Known rows, with every step that occurs
h/v/l: [ 0.00  0.13  0.04  0.17  0.01 -0.09  0.13  0.06  0.05  0.04 -0.04 -0.03
  0.20  0.17  0.14  0.08  0.02 -0.16 -0.08  0.15  0.02 -0.33 -0.06]
r/y/h/v: [-0.27  0.09  0.09 -0.11  0.17 -0.26  0.05 -0.08 -0.03  0.14  0.06  0.01
 -0.36  0.03  0.10  0.11 -0.12 -0.22 -0.08  0.12  0.08  0.00  0.26]
z/r/y/l/v: [-0.06  0.02  0.32 -0.06 -0.08  0.02  0.06  0.15 -0.03  0.13  0.00  0.00
 -0.22  0.14 -0.05  0.18  0.07 -0.27 -0.28 -0.25 -0.05  0.11 -0.36]
l/v: [ 0.03  0.15  0.04  0.06 -0.03  0.17  0.14  0.12  0.04 -0.01 -0.02 -0.11
 -0.08  0.28 -0.02  0.02 -0.05 -0.35 -0.16 -0.23  0.07 -0.15 -0.07]
l/v/r: [-0.11  0.15  0.13  0.11 -0.14  0.17  0.09  0.17  0.12  0.08 -0.02 -0.12
  0.00  0.13  0.01  0.13 -0.21 -0.46 -0.18 -0.23 -0.03 -0.04 -0.08]
v/a/z/r/y: [-0.03  0.02  0.03 -0.18  0.04  0.11  0.00 -0.17 -0.04 -0.18  0.00 -0.07
 -0.19  0.14 -0.04  0.40  0.02 -0.19 -0.08  0.13  0.07  0.06 -0.51]
v/a/z: [ 0.06  0.05 -0.27 -0.09  0.01  0.35  0.11 -0.07 -0.02 -0.19  0.00 -0.14
 -0.06  0.32  0.01  0.24 -0.24 -0.24 -0.02  0.16  0.14 -0.10 -0.21]
l/y/h: [ 0.01  0.00  0.13 -0.06  0.16 -0.34  0.15 -0.13  0.02 -0.04  0.15 -0.27
 -0.29  0.14 -0.03  0.16 -0.21 -0.39 -0.02 -0.02  0.04  0.02  0.38]
r/v/l/y: [-0.08  0.06  0.20  0.07 -0.07 -0.29  0.19 -0.03 -0.11 -0.02  0.08 -0.24
  0.08 -0.04 -0.11  0.15 -0.03 -0.22 -0.13  0.03 -0.09 -0.30  0.00]
v/r/y/h: [-0.37  0.04  0.21 -0.06  0.05 -0.10  0.05 -0.09  0.04  0.08  0.10 -0.11
 -0.37 -0.11  0.07  0.32 -0.42 -0.40 -0.03 -0.05 -0.10  0.14  0.14]
z/a: [ 0.01  0.05  0.09  0.05 -0.08  0.29  0.12 -0.10  0.02  0.00 -0.01  0.01
 -0.21  0.40  0.07  0.16 -0.10 -0.35  0.09 -0.13  0.08 -0.16  0.02]
z/a/v/l: [ 0.01 -0.07  0.04  0.20 -0.18  0.14  0.13 -0.13 -0.01 -0.20 -0.04 -0.01
  0.21  0.37  0.02  0.04 -0.18 -0.20 -0.04  0.11  0.00 -0.20 -0.06]
v/l/y/h: [-0.02 -0.02  0.06 -0.01  0.17 -0.55  0.18 -0.10  0.01  0.06  0.16 -0.38
 -0.12  0.04 -0.09  0.15 -0.22 -0.30 -0.01  0.09 -0.06 -0.02  0.30]
v/a/z/r: [ 0.11  0.08  0.00 -0.04  0.03  0.31  0.04 -0.13  0.03 -0.17  0.01 -0.12
 -0.04  0.34  0.01  0.26  0.01 -0.19 -0.03  0.17  0.15 -0.05 -0.44]
z/a/v/r: [-0.13 -0.05  0.13  0.25 -0.27  0.36  0.05 -0.10  0.07 -0.20 -0.08  0.09
  0.14  0.32  0.10  0.16 -0.32 -0.41 -0.06  0.03 -0.01  0.00  0.04]
y/l/v: [ 0.08  0.07  0.03  0.02 -0.10  0.24  0.16  0.25  0.00  0.10 -0.01 -0.06
 -0.04  0.30 -0.01  0.02 -0.21 -0.32 -0.24 -0.21  0.05 -0.04 -0.10]
r/y/h/v/a: [-0.26  0.03 -0.07 -0.14  0.16 -0.26  0.01 -0.12 -0.08  0.03  0.14 -0.07
 -0.25 -0.04 -0.02  0.23 -0.20 -0.07 -0.02  0.25  0.10  0.11  0.19]
h/v/a/z/r: [ 0.08  0.11 -0.04 -0.02  0.08  0.13 -0.03 -0.05  0.04 -0.04 -0.05  0.01
  0.09  0.34  0.08  0.19  0.17 -0.14 -0.09  0.37  0.23 -0.10 -0.34]
l/v/a: [ 0.02  0.09 -0.11  0.02 -0.09  0.12  0.11  0.08 -0.02 -0.11  0.08 -0.18
  0.01  0.21 -0.15  0.12 -0.15 -0.20 -0.10 -0.11  0.11 -0.02 -0.13]
a/v/l: [-0.02  0.01  0.02  0.26 -0.09  0.10  0.18 -0.08 -0.02 -0.32 -0.06 -0.07
  0.35  0.23  0.07  0.08 -0.17 -0.19 -0.15  0.11 -0.04 -0.28 -0.08]
z/r/v/l/y: [-0.03  0.09  0.48  0.14 -0.04 -0.30  0.11 -0.08 -0.07  0.05  0.11 -0.22
  0.07 -0.02 -0.10  0.21  0.26 -0.21 -0.13  0.08 -0.10 -0.25 -0.23]
v/r/y/l: [-0.23 -0.05  0.22 -0.02 -0.14  0.17  0.08  0.12 -0.02  0.04  0.02 -0.01
 -0.05 -0.04  0.13  0.43 -0.41 -0.38 -0.14 -0.26 -0.19  0.09 -0.08]
h/v/r: [-0.16  0.13  0.16  0.17 -0.06  0.11  0.03  0.11  0.12  0.03 -0.06  0.05
  0.16  0.10  0.23  0.18 -0.12 -0.36 -0.10  0.02  0.00 -0.16  0.02]
y/r/v: [-0.26  0.20  0.31  0.14 -0.01  0.28  0.11 -0.07 -0.09  0.13  0.09  0.02
 -0.08  0.06  0.00  0.14  0.09 -0.19 -0.19 -0.19  0.09 -0.30  0.10]
y/l/v/a/z/r: [ 0.18  0.00 -0.10 -0.09 -0.07  0.26  0.03  0.15  0.00  0.11  0.01 -0.12
 -0.04  0.40 -0.11  0.16 -0.04 -0.19 -0.26  0.12  0.22  0.12 -0.51]
r/y/l/v: [-0.07 -0.03  0.08 -0.10 -0.08  0.01  0.12  0.20 -0.10  0.09 -0.01 -0.01
 -0.20  0.15 -0.05  0.16 -0.23 -0.31 -0.27 -0.34 -0.05  0.04 -0.11]
a/v: [-0.01  0.07  0.08  0.21 -0.07  0.35  0.15 -0.11 -0.03 -0.39 -0.07  0.04
  0.16  0.30  0.11  0.06 -0.08 -0.27 -0.15 -0.01  0.00 -0.21  0.05]

Rows
[-0.29  0.09  0.19  0.03 -0.06 -0.10  0.00  0.06  0.03  0.07 -0.06  0.07
 -0.02 -0.10  0.19  0.30 -0.13 -0.35 -0.12 -0.07 -0.08 -0.03 -0.03] -> h/v/r/y
[-0.12  0.24  0.46  0.13 -0.04  0.43  0.08 -0.10 -0.04  0.00  0.03  0.03
 -0.09  0.18  0.04  0.11  0.29 -0.22 -0.10  0.04  0.03 -0.29 -0.25] -> z/r/v
[-0.28 -0.01  0.18  0.13 -0.16  0.13  0.06 -0.06 -0.01 -0.30 -0.07  0.07
  0.07 -0.03  0.13  0.30 -0.34 -0.37 -0.21 -0.11 -0.14  0.04 -0.04] -> a/v/r/y
[-0.05  0.19  0.21  0.06  0.00  0.23  0.09 -0.09 -0.02  0.10 -0.05 -0.09
  0.02  0.24  0.00  0.10  0.20 -0.18 -0.17  0.32  0.11 -0.34 -0.55] -> a/z/r/v/l
[-0.01  0.24  0.22  0.02  0.00  0.42  0.06 -0.12 -0.01  0.07 -0.06  0.00
 -0.18  0.34  0.06  0.08  0.20 -0.27 -0.17  0.23  0.16 -0.26 -0.42] -> a/z/r/v
[-0.03 -0.05  0.17 -0.09 -0.12  0.04  0.02  0.14 -0.09  0.03  0.10 -0.07
 -0.09  0.06 -0.17  0.30 -0.06 -0.14 -0.23 -0.17  0.02  0.21 -0.38] -> z/r/y/l/v/a
[-0.26 -0.03  0.20  0.02 -0.13  0.03  0.02  0.20  0.01  0.14 -0.04  0.13
  0.04 -0.07  0.20  0.34 -0.27 -0.28 -0.20 -0.03 -0.11  0.05 -0.04] -> h/v/r/y/l
[ 0.00 -0.02  0.07  0.17 -0.17  0.36  0.11 -0.18 -0.02 -0.25 -0.06  0.11
  0.04  0.47  0.09  0.04 -0.14 -0.31 -0.03  0.04  0.07 -0.12  0.06] -> z/a/v
[-0.03  0.04  0.25  0.07  0.09 -0.37  0.13 -0.07 -0.01 -0.03  0.09 -0.15
 -0.03  0.03 -0.02  0.30  0.01 -0.37 -0.10 -0.37 -0.02 -0.07  0.23] -> l/y/r
[-0.27 -0.13  0.16  0.10 -0.28  0.13  0.01 -0.14  0.00 -0.18 -0.06  0.13
 -0.02  0.12  0.06  0.29 -0.33 -0.40 -0.11 -0.04 -0.06  0.11 -0.04] -> z/a/v/r/y
[-0.34  0.05  0.13 -0.09  0.01 -0.24  0.04  0.05  0.05  0.24  0.08 -0.16
 -0.38 -0.07 -0.08  0.17 -0.42 -0.43 -0.20 -0.16  0.01  0.21  0.05] -> l/v/r/y/h
[ 0.10 -0.02  0.15  0.07  0.03 -0.43  0.19 -0.01 -0.01 -0.14  0.05 -0.28
  0.11  0.05 -0.02  0.23 -0.14 -0.32 -0.03 -0.10 -0.16 -0.21  0.03] -> v/l/y
[-0.01  0.03 -0.04 -0.20 -0.01 -0.05 -0.01 -0.01 -0.03 -0.04  0.00 -0.12
 -0.21  0.18 -0.19  0.23  0.03 -0.22 -0.21  0.05  0.15  0.12 -0.57] -> l/v/a/z/r/y
[-0.01 -0.09  0.05  0.13  0.07 -0.55  0.16 -0.18 -0.03 -0.19  0.11 -0.28
  0.11  0.11 -0.07  0.06 -0.29 -0.26 -0.16  0.21 -0.08 -0.02  0.30] -> a/v/l/y/h
[-0.17  0.17  0.19  0.14 -0.07  0.22  0.18 -0.03 -0.08  0.04  0.04 -0.12
  0.08  0.11  0.00  0.08 -0.01 -0.14 -0.09  0.09  0.03 -0.42 -0.15] -> r/v/l
[-0.01 -0.12 -0.31 -0.26 -0.08  0.05  0.06  0.16 -0.12  0.03  0.00 -0.12
 -0.16  0.20 -0.17  0.23 -0.37 -0.22 -0.28 -0.05  0.13  0.17 -0.36] -> r/y/l/v/a/z
[-0.10  0.11  0.42 -0.02  0.04  0.10  0.06 -0.12 -0.01 -0.09  0.00  0.00
 -0.28  0.06  0.08  0.32  0.17 -0.28 -0.06 -0.17 -0.11 -0.09 -0.25] -> z/r/y
[-0.01  0.09 -0.07 -0.07  0.19 -0.04 -0.04 -0.13  0.05  0.13  0.05 -0.09
 -0.18  0.31  0.03  0.10  0.06 -0.12 -0.09  0.52  0.31  0.07 -0.13] -> y/h/v/a/z/r
[ 0.14  0.11 -0.08 -0.08 -0.02  0.17  0.02  0.02  0.02 -0.02 -0.01 -0.16
 -0.07  0.35 -0.14  0.13  0.09 -0.24 -0.19  0.09  0.22  0.02 -0.51] -> l/v/a/z/r
[-0.25  0.13  0.14  0.10  0.07 -0.04  0.03  0.03  0.14  0.24  0.03 -0.04
 -0.09  0.08  0.17  0.11 -0.27 -0.32 -0.08  0.20  0.07 -0.01  0.27] -> y/h/v/r
[ 0.01 -0.20  0.17  0.23 -0.10 -0.52  0.10 -0.17 -0.04 -0.04  0.05 -0.11
  0.18  0.15 -0.11  0.21 -0.08 -0.25 -0.16 -0.12 -0.04 -0.02  0.18] -> z/a/v/l/y/r
[-0.02 -0.18  0.02  0.10  0.00 -0.53  0.13 -0.22 -0.03 -0.02  0.11 -0.23
 -0.03  0.23 -0.13  0.05 -0.29 -0.26 -0.06  0.23  0.01  0.06  0.30] -> z/a/v/l/y/h
[-0.11  0.16  0.04  0.04  0.18 -0.04  0.08 -0.04  0.06  0.13  0.03 -0.02
 -0.21  0.21  0.14  0.00 -0.08 -0.23 -0.05  0.26  0.16 -0.11  0.30] -> y/h/v
[-0.11  0.12  0.03  0.07  0.17 -0.28  0.12 -0.03  0.06  0.25  0.06 -0.13
 -0.04  0.16  0.10 -0.01 -0.13 -0.13 -0.05  0.25  0.09 -0.19  0.15] -> y/h/v/l
[-0.01 -0.09  0.22  0.26 -0.01 -0.53  0.14 -0.11 -0.06 -0.20  0.05 -0.18
  0.33 -0.02 -0.07  0.22 -0.07 -0.25 -0.25 -0.14 -0.11 -0.11  0.14] -> a/v/l/y/r
[-0.02 -0.10  0.02 -0.19 -0.01  0.18  0.01 -0.03 -0.09 -0.03  0.03 -0.04
 -0.11  0.18 -0.02  0.43 -0.09 -0.16 -0.15  0.11  0.06  0.14 -0.47] -> v/a/z/r/y/l
[-0.15  0.09  0.33  0.08  0.00 -0.19  0.12 -0.09 -0.11  0.12  0.15 -0.12
 -0.08 -0.07 -0.10  0.23  0.08 -0.28 -0.20 -0.22 -0.01 -0.18  0.25] -> l/y/r/v
[-0.25  0.07  0.17 -0.02 -0.13 -0.04  0.05  0.13  0.03  0.08 -0.02 -0.06
 -0.14 -0.04 -0.04  0.24 -0.29 -0.46 -0.21 -0.33 -0.11  0.05 -0.16] -> l/v/r/y
[ 0.05 -0.01 -0.09  0.00 -0.14  0.22  0.12  0.22 -0.07  0.00  0.09 -0.15
  0.08  0.24 -0.11  0.14 -0.30 -0.18 -0.19 -0.16  0.09  0.07 -0.15] -> y/l/v/a
[-0.06  0.13 -0.19 -0.08 -0.05  0.46  0.08 -0.09 -0.12 -0.10  0.05 -0.10
 -0.05  0.27 -0.07  0.16 -0.12 -0.17 -0.11  0.27  0.22 -0.21 -0.22] -> r/v/a/z
[-0.16  0.03  0.20  0.05 -0.04 -0.18  0.08 -0.12 -0.17 -0.01  0.24 -0.19
  0.07 -0.11 -0.21  0.32  0.01 -0.15 -0.15 -0.12  0.03 -0.07  0.15] -> l/y/r/v/a
[-0.13  0.05  0.14  0.27 -0.19  0.32  0.08 -0.03  0.03 -0.31 -0.07  0.03
  0.27  0.16  0.16  0.16 -0.28 -0.40 -0.16 -0.03 -0.08 -0.08  0.03] -> a/v/r
[-0.03  0.08  0.18 -0.15  0.08  0.06  0.03 -0.16  0.01 -0.08 -0.08  0.00
 -0.32  0.21  0.08  0.30  0.10 -0.34 -0.10  0.01  0.07 -0.07 -0.45] -> a/z/r/y
[-0.08 -0.08 -0.06 -0.15 -0.15  0.07  0.09  0.17 -0.14 -0.05  0.11 -0.11
 -0.10  0.06 -0.16  0.23 -0.30 -0.16 -0.21 -0.21  0.00  0.18 -0.18] -> r/y/l/v/a
[ 0.02  0.06 -0.32 -0.05  0.04  0.09  0.04 -0.01  0.00 -0.11 -0.04 -0.04
  0.07  0.32  0.07  0.15 -0.07 -0.15 -0.09  0.35  0.24 -0.15 -0.15] -> h/v/a/z
[-0.24  0.16  0.29  0.20 -0.04  0.06  0.15 -0.05 -0.08  0.18  0.12 -0.10
  0.05 -0.01 -0.07  0.13  0.02 -0.11 -0.17 -0.11  0.02 -0.36 -0.05] -> y/r/v/l
